Each row was made from one small tree. The marks that hang from a mark follow it in brackets, in the order of their numbers. Every link used is in the known rows. Write each row's tree.
Known rows:
z69(z238 z971(z23(z208))): [-16.5  -7.3 -45.3  -2.8   2.8 -12.9 -23.4  -5.7  -8.3 -14.0  -3.2 -15.2
  20.0  21.8   9.3  15.5   7.4  20.5  -0.2   5.3  -9.5  -6.0   3.5]
z750(z374(z971(z23 z69(z238)))): [  0.3 -16.1 -40.4 -18.0  18.1 -10.6 -27.2  10.6   1.9  -9.1  -2.6 -11.4
   7.7  25.1  10.6 -10.3 -29.1  10.0  -9.3  18.9 -14.5   0.1 -13.0]
z69(z238 z971): [-10.2 -10.4 -36.0   2.7   7.2  -9.7 -25.7  16.5   7.0  -4.9 -11.4  -8.5
  -0.4  18.7  11.2  -3.5   1.2  17.0   3.9 -13.3  11.2 -12.1  -4.7]
z238(z69(z971(z374))): [-16.4 -12.9 -17.1  -1.7  -4.1 -16.6 -40.5   4.0   0.6 -11.3 -17.4  -9.2
  -9.6  11.6   4.0   9.9   1.1  18.7  -5.7   1.2   0.7  -4.9  -4.4]
z238(z69(z971(z23(z208) z374))): [-23.9 -10.1 -28.4  -7.3  -8.1 -20.5 -36.9 -18.9 -16.7 -19.7 -10.4 -15.8
  10.3  14.9   1.9  29.4   7.3  23.1  -8.7  18.5 -20.7  -0.4   3.6]
z69(z238 z971(z23(z208) z374)): [-18.7 -17.3 -51.8  -7.2   4.6 -19.9 -45.9  -6.6  -4.2 -22.1  -5.5 -13.2
  10.5  20.1   3.5  26.4   9.7  30.9   1.0  17.5 -15.8  -7.6   7.0]
z208(z23(z971(z69(z238) z374(z750)))): [-16.1 -31.5 -38.5 -17.0  23.8 -25.6 -26.2   3.0  22.0  -7.9  -8.8   0.1
  -9.3  21.2  -4.0  20.8 -20.9  16.1  -0.4   8.0 -10.0   9.7  -0.3]
z645(z238(z69(z971)) z825(z843)): [ -5.6 -12.5   1.3  10.5 -15.4 -23.7 -37.2  34.8 -28.7  14.5 -26.8  -2.5
  -2.4  10.9  -3.1  -9.1 -23.6  -3.0  -2.9  -1.4   9.6  20.7 -29.5]
z645(z238): [  5.1  -9.8   2.6  -5.2  -1.4  -1.4  -8.4  14.9  -0.5   6.5  -3.4   0.3
   4.2  -0.5  -1.5  -1.1  -7.5  -2.0   5.5  12.1   7.8   9.3 -16.2]
z374(z750 z971(z23(z208) z69)): [-10.6 -12.1 -15.7   0.1   5.2 -11.6  11.8  -5.2 -14.0 -17.8  -5.2  -1.0
  27.2  23.8   0.4  -3.3 -30.3   7.0  -1.0  38.4 -13.4   9.4   6.9]
z208(z23): [  6.7  -0.5   3.8  -6.8   3.6  -8.8  -3.3 -10.8   2.8   4.6   3.2   2.6
  -7.1  -0.1  -8.3  16.5  -3.2  -5.0   1.8  -1.8  -4.1   7.0   1.8]
z208(z23(z971)): [-11.5   0.8   0.5 -11.0  -0.7  -9.7   4.4 -12.8   7.6  11.2   3.6   5.5
 -11.7   2.1  -3.3  21.8   3.1   1.6   6.9  -9.9  -9.1  11.4   2.8]
z208(z23(z971(z69 z374))): [-20.3 -15.7 -21.9 -19.4   7.5 -21.7 -24.8 -15.2  12.9  -4.8  -2.5   5.6
 -20.2   5.0  -6.4  30.2 -11.0   9.5   6.6  12.7 -29.5  10.8  -0.1]
z645(z238(z69(z971)) z825): [ -8.9  -5.0  -3.5   0.2 -21.8  -8.6 -31.9  25.8 -15.1   6.6 -23.6  -4.0
  -4.2  13.4  10.2  -9.9 -18.2  -0.5   5.8   2.6   9.1  13.1 -27.7]
z208(z23(z971(z374))): [-13.0  -8.4  -5.1 -16.4   1.3 -15.9 -18.6 -12.9  10.5   3.1  -0.3   7.4
 -21.2   1.4  -8.2  32.1   5.0  10.7   6.8   2.1 -16.8  10.5   7.0]
z69(z238 z971(z374(z750))): [ -9.9 -26.5 -35.2  -1.9  13.4 -18.9 -32.2  26.1  17.6 -13.7 -21.2  -4.3
  -5.0  21.4   3.1   0.8  -7.8  26.6  -2.7  -0.2  14.8  -8.2   1.1]
z23(z971(z69(z238))): [-22.3 -14.9 -41.8  -6.4  14.4  -5.6 -16.4   4.1  10.5  -3.9  -2.0  -6.1
   2.3  18.3  12.7  -0.7  -7.0  11.2   2.7  -4.0  -7.6  -0.9  -8.3]
z645(z238(z69(z971(z23 z374))) z825(z843)): [ -6.8 -25.5 -12.2   0.9  -8.8 -35.9 -66.2  28.3 -25.8   2.0 -23.0  -8.2
  -0.7  12.3 -15.1  11.5 -23.9  12.1  -5.5  30.0  -3.5  20.7 -25.6]
z971(z23(z208) z69(z238) z374(z750)): [-12.4 -29.0 -50.8 -11.4  20.5 -18.4 -28.8  -7.6  -1.7 -28.1  -4.8 -11.7
  22.4  21.3  -3.4  17.5 -17.2  19.1 -10.6  35.3 -19.5   4.0   4.9]
z825(z645(z238(z69)) z843): [ 13.5 -23.7  23.6   6.8  -2.1 -27.7 -26.8  26.7 -34.9  12.1  -4.7  -0.9
  11.1   6.9 -12.8  -3.6  -3.2  -7.0 -26.6  16.0   0.8  26.1 -32.6]
z238(z69(z971(z23(z208)))): [-22.1  -0.3 -22.4  -1.6  -9.7 -13.2 -14.0 -18.0 -19.5 -12.5  -6.7 -17.0
  19.4  16.4   6.9  18.7   4.8  13.8 -11.2   5.9 -12.6   1.7   0.2]
z645(z238 z825(z843)): [  9.0  -9.6  13.5   7.2 -10.1 -14.8 -20.7  30.4 -26.5  18.0 -11.0   8.3
  -1.1  -2.2 -10.3  -8.8 -21.6 -13.1   5.7  11.6   2.8  24.6 -21.5]

Which tree is each row?
[ -1.5 -14.9  -4.9   5.1   8.5  -8.0   8.7  17.8   1.5  -8.4 -14.0   5.3
   7.2  20.7   2.3 -22.1 -36.8   3.0   2.1  20.2   6.8   4.7  -1.6] => z374(z750 z971(z69))
[-15.3 -22.2 -21.2  -6.7   3.7 -24.3 -27.7   7.6   5.5 -17.7 -19.0 -13.4
   4.9  19.1  -7.4  12.9 -14.1  26.1 -20.8  16.9   3.5   0.4  -1.8] => z238(z69(z971(z23 z374(z750))))
[ -4.1   0.8  -4.3   2.5  -6.5  -1.9   1.7 -12.5 -22.5  -6.5   4.4  -2.4
  21.1  15.3   0.2   5.7  -4.5   8.4   7.7  29.8 -10.5   5.8  10.6] => z374(z971(z23(z208)))
[ -1.6  -3.6 -10.4 -14.3   1.2  -5.2  -2.9   8.2  -0.4  -3.2  -9.3   4.1
  -7.8  10.8  14.2 -16.1 -28.1  -3.3  -3.1   6.3 -19.0   3.6  -9.8] => z750(z374(z971(z69)))
[  7.3 -11.1  14.8   9.7 -10.3 -15.0 -29.9  26.9 -34.9  18.6 -16.9  -1.9
   3.5   3.1  -8.1  -9.1 -23.6 -13.4  -7.1   6.9   8.9  29.0 -27.8] => z645(z238(z69) z825(z843))
[-13.8 -20.5 -22.4  -8.4   5.3 -24.2 -20.4  10.4  13.9 -18.6 -14.2  -3.8
   0.5  12.3 -10.3  13.2 -13.0  26.2  -6.4  19.8  -2.0  -3.2   5.1] => z69(z971(z23 z374(z750)))
[ 15.3 -21.3  22.7   4.0  -0.7 -27.7 -16.9  30.0 -26.9  11.7   2.2   9.6
   6.2   0.9 -16.0  -2.6  -1.4  -5.7 -14.0  18.1  -5.6  22.1 -25.3] => z825(z645(z238) z843)
[-24.4 -31.5 -42.7 -10.2  20.1 -15.4 -22.5  14.1  19.5 -12.5 -13.6  -2.2
  -3.1  20.9   4.3   4.3 -16.9  21.6  -4.3   8.5  -4.5   1.9  -2.7] => z23(z971(z69(z238) z374(z750)))
[-15.7 -19.5 -28.7 -12.5   7.9 -17.1 -11.1 -15.9  -3.7 -27.8  -4.4  -4.5
  17.8   9.8  -9.1  21.3 -17.9  12.2 -10.1  39.0 -31.2   8.6   7.9] => z971(z23(z208) z69 z374(z750))
[ -6.1 -26.4 -45.0  -6.5  21.2 -12.9 -47.3   6.1   8.0 -17.1  -6.2  -7.2
  -3.6  15.3   1.7   5.2 -11.9  14.8   0.3  18.6 -10.3  -4.8  -6.2] => z971(z69(z238) z374)
[ -0.7 -28.0 -36.9   0.6  25.2 -13.3 -14.0  20.8   5.7 -14.3  -6.7  -9.7
  21.8  35.1   0.2 -18.7 -38.8  15.5  -3.1  33.1  10.3   1.4  -4.6] => z374(z750 z971(z23 z69(z238)))
[-11.8  -9.0  -8.5   5.8 -20.3 -26.8 -35.0  12.1 -45.5   4.9 -18.5  -8.6
  18.7  13.2  -4.2  10.1 -17.6   0.6  -4.5  17.1 -10.6  26.1 -20.0] => z645(z238(z69(z971(z23(z208)))) z825(z843))
[ -1.0 -34.4   4.7   3.1  -5.1 -45.3 -57.7  34.0 -27.4   0.4 -17.5   0.7
  -3.4  12.9 -12.2   7.2  -1.0  14.6 -22.0  18.6  -4.3  18.3 -31.3] => z825(z645(z238(z69(z971(z374)))) z843)
[-29.6 -24.0 -45.0 -10.3  11.2 -13.3 -15.9  -3.2   3.3 -17.5 -11.6  -1.2
   8.4  21.2   9.9  13.6  -7.8  19.4  -2.4  10.1 -17.9   6.1   5.0] => z23(z208 z971(z69(z238) z374(z750)))
[-32.8   0.4 -21.9  -7.2  -6.4  -3.2   9.6 -21.2  -9.4  -7.4  -0.6   2.6
   8.0   6.2  13.3  13.6   0.8   2.9   5.2   2.1 -32.2   7.2   2.1] => z23(z208 z971(z69))
[  0.2 -27.4   2.2   2.5  -2.5 -43.0 -39.7  27.9 -30.4   3.8  -7.0  -8.1
  16.7  16.4 -14.0   4.7  -6.4  10.3 -27.2  22.7  -4.6  19.8 -35.0] => z825(z645(z238(z69(z971(z23)))) z843)
[ -5.7 -15.5  -6.7   5.8 -11.7 -30.0 -42.2  28.6 -30.1   9.9 -19.1 -10.2
   8.6  13.0 -10.0   0.1 -25.3   3.6  -6.8  16.1   3.4  20.8 -28.7] => z645(z238(z69(z971(z23))) z825(z843))
[  3.9  -3.5   9.4  -1.8 -17.2   1.3 -22.8  17.2 -20.2  10.0 -13.8  -3.2
   0.9   5.1   3.0  -9.7 -18.6 -11.2   1.2  12.0   7.8  21.0 -26.1] => z645(z238(z69) z825)
[ -9.2  -6.5 -16.2 -10.2  -2.8 -10.3 -20.6 -23.0 -13.6 -16.9   4.7  -4.8
  11.3   1.4  -6.7  30.1   7.3  12.8  -1.6  30.9 -28.3   3.4  12.1] => z971(z23(z208) z374)
[-11.7 -23.3 -49.8  -7.7  13.1 -21.7 -54.8   9.9  10.7 -17.2  -7.8 -13.7
  -1.1  20.4  -2.0  16.9   0.1  33.6   0.2  17.6  -1.9 -13.0  -0.4] => z69(z238 z971(z23 z374))
